Each row comes from the steps of one walk. Every step used is in the known rows, and no mark comes twice. Write the walk behind each row, first mark first.
Known rows
W -> X: [-15  17  19  23  12   3 -14 -42  -2 -26   5 -33 -17 -24 -13  15 -34  16
 -25 -50 -11 -22  -5]
P -> J: [-18  36   4   9  -4  12   1 -42  -2 -13  18 -40   6  -9 -14   0 -11   1
 -36 -45   9 -24  -8]
G -> U -> W -> X -> A -> P: [ -7  37  40  19  24 -13 -26 -68 -18 -34  -6 -29 -14 -25   1  22  19  13
 -34 -62 -33 -27 -11]
A -> P -> J: [-15  52  10  -5   4  19  -5 -38 -22   1   9 -40  13 -22  -3   2  -7  11
 -33 -36   2 -33  -4]
A -> P -> J -> U -> W: [-14  72  12  -6  18 -12  11 -63  -5 -28  17 -27   5 -31  -2 -10  14  11
 -61 -41 -32 -31 -20]
P -> J -> U -> A -> X: [-16  53  14  -8  21 -12 -18 -62   5 -29  15 -13   1 -49 -21   3  17   1
 -51 -56  16 -27 -15]
P -> J -> U -> A: [-22  46  -1  -2  21 -10 -10 -50  -5 -27  26 -27  -3 -40 -20  -6   2   7
 -49 -50   4 -35   1]
W -> X -> A -> P -> J: [-16  55  22   3   7   6 -32 -40 -31 -11  16 -29  -5 -49 -10  38   4  18
 -47 -64  -4 -19 -12]
G -> U -> A -> P -> J: [-23  39  16   2  21  12 -28 -47 -33  -5   8 -41  16 -27  -4  -9   7  -4
 -25 -36  23 -38  11]
J -> U -> A: [-10  28  -1  -4  31 -12  -9 -56   1 -30   9 -24 -15 -34 -15  -7  -4  21
 -33 -43 -15 -45  15]
P -> J -> X -> A -> U: [-10  40  28  16   1  -6 -35 -45  15 -20   3 -36 -13 -43  -8  10  16  30
 -39 -68 -13 -33 -35]
J -> U: [-15  24   4  -1  21  -5  14 -52   8 -38   1 -31  -7 -12  -8  -5  -7  29
 -26 -44 -29 -42  -7]
X -> A -> P -> J: [ -6  57  12 -13   2  11 -17 -43 -27  -1  10 -33   6 -29  -9  24  20  19
 -41 -55  -6 -34  -1]
V -> U -> W -> X -> A: [ -6  44  24  11  13 -30 -27 -66  15 -61  14  -8 -33 -42 -12  30  10  18
 -43 -79 -37 -18 -30]
J -> X -> A -> P: [  6  29  27  -8  13   4 -35 -46 -10 -15   5 -39 -10 -33  -7  18   4  44
 -17 -59 -39 -48  -6]
V -> U: [-16  24   7  -5   9  -2  -1 -49  11 -43   2 -22  -8 -15  -5   0 -15  23
 -11 -49 -13 -38 -16]
P -> J -> X: [-17  27  13  15  -2   9 -22 -39   7 -21  30 -49   4 -22 -16  -5 -25  13
 -30 -57  -9 -28 -27]
X -> A -> P: [  5  39  16 -14  13   6 -14 -48 -22  -5  -8 -30  -8 -23  -3  22  13  33
 -22 -51 -25 -44  12]
U -> W: [  2  33  13  11   9  -9   4 -63  14 -24   7 -30 -14  -5  -8  -9  -3   3
 -37 -42 -25 -30   2]
V -> U -> W -> X: [-14  37  23  18  15 -24 -16 -61  20 -58  13 -14 -26 -35  -6   9 -16  10
 -34 -59 -27 -17 -32]

Which walk is each row?
[  4  33  23  -1  18  -3 -29 -60   5 -13  -3 -14 -13 -34 -18   8   5   1
 -25 -49  16 -32  12] | U -> A -> X
[ -6  75  12 -12  16 -20  -1 -67  -9 -29  16 -21  -3 -36  -7  10  41  20
 -68 -60 -40 -33 -18] | X -> A -> P -> J -> U -> W
[ -9  33  33  23  15 -12 -28 -48   4 -25 -21 -22 -34 -43  -4  31   7  33
 -32 -61 -16 -26 -12] | W -> X -> A -> U
[  3  36  24  22  11 -19 -22 -65   6 -36  13 -21 -32 -29 -15  31   7  12
 -51 -72 -34 -17  -7] | U -> W -> X -> A
[-19  52  18 -14  17  -3 -52 -40  -9 -28  32 -30   0 -68  -8  -5  -7  20
 -25 -52  -3 -41 -23] | V -> U -> A -> P -> J -> X
[-14  61   6 -20  15  -2  -3 -51 -23 -22  10 -27   6 -37  -7  18  29  34
 -51 -58 -25 -40 -15] | X -> A -> P -> J -> U
[-22  31  25   8  21   9 -48 -44 -23 -14  21 -50  14 -39  -6 -14  -4   7
 -20 -45   8 -40  -9] | G -> U -> A -> P -> J -> X
[ -9  43   7 -17  35  -6 -14 -52 -17 -17   0 -25  -8 -46  -5  -5   1  30
 -30 -32 -22 -54  21] | J -> U -> A -> P
[-13  41  20   1   3  16 -27 -34 -10  -8  22 -50  11 -35  -7  -4 -18  22
 -29 -46 -11 -34 -22] | A -> P -> J -> X
[-10  45  18  -1  16   8 -49 -36 -18  -2  29 -42   2 -57 -11  -4 -13  12
 -34 -45   1 -39   0] | U -> A -> P -> J -> X
[ -7  40  38  37  19 -22 -16 -60  22 -28 -14 -21 -36 -38   1   1  -6  13
 -45 -44 -22 -17 -19] | A -> U -> W -> X
[-12  30   5  -8  20 -11 -25 -50   5 -36   9 -16 -16 -36 -12  -1  -9  15
 -13 -46  -2 -42   6] | V -> U -> A
[ -5  42  20  16  24 -35  -9 -73  11 -53  13 -17 -30 -38 -14  24  17  24
 -60 -74 -53 -24 -21] | J -> U -> W -> X -> A
[ -2  57  27   2  31 -28 -15 -68  -9 -41   4 -16 -25 -50  -4  25  22  32
 -57 -65 -58 -29 -15] | J -> U -> W -> X -> A -> P
[-24  60  18  -2  19  -8 -19 -48 -25 -30  17 -24  -4 -56  -9  33  14  32
 -54 -68 -25 -25 -26] | W -> X -> A -> P -> J -> U
[ -4  36  19  -9  30 -14 -15 -66  10 -34  -1 -12 -11 -42 -17   3  13  15
 -33 -52  -5 -36  -1] | J -> U -> A -> X
[  2  12  19   7   6  -2 -31 -50   6 -29  13 -42 -16 -21 -14  16  -2  35
 -21 -70 -34 -40 -11] | J -> X -> A
[ -8  22  32  31  19 -20 -21 -72   1 -48   3 -29 -20 -13  -9  21  12   6
 -37 -72 -29 -20 -16] | G -> U -> W -> X -> A
[-23  69  21  11  22 -17  -7 -58 -10 -35  22 -25  -5 -50  -4   5  -1  11
 -67 -51 -32 -16 -31] | A -> P -> J -> U -> W -> X
[ -6  70  28  11   9 -11 -29 -56 -20 -18  22 -23 -11 -47 -11  32  16   7
 -68 -66 -20 -13 -15] | U -> W -> X -> A -> P -> J
[ -8  17  30  10  24  -1 -28 -67   1 -25 -13 -24   0 -18 -12  -2  12  -4
 -12 -48  21 -34   2] | G -> U -> A -> X
[-16  59  16  16  15 -30 -12 -68   6 -50  29 -18 -18 -42 -18  24  21  10
 -76 -80 -33 -11 -35] | P -> J -> U -> W -> X -> A
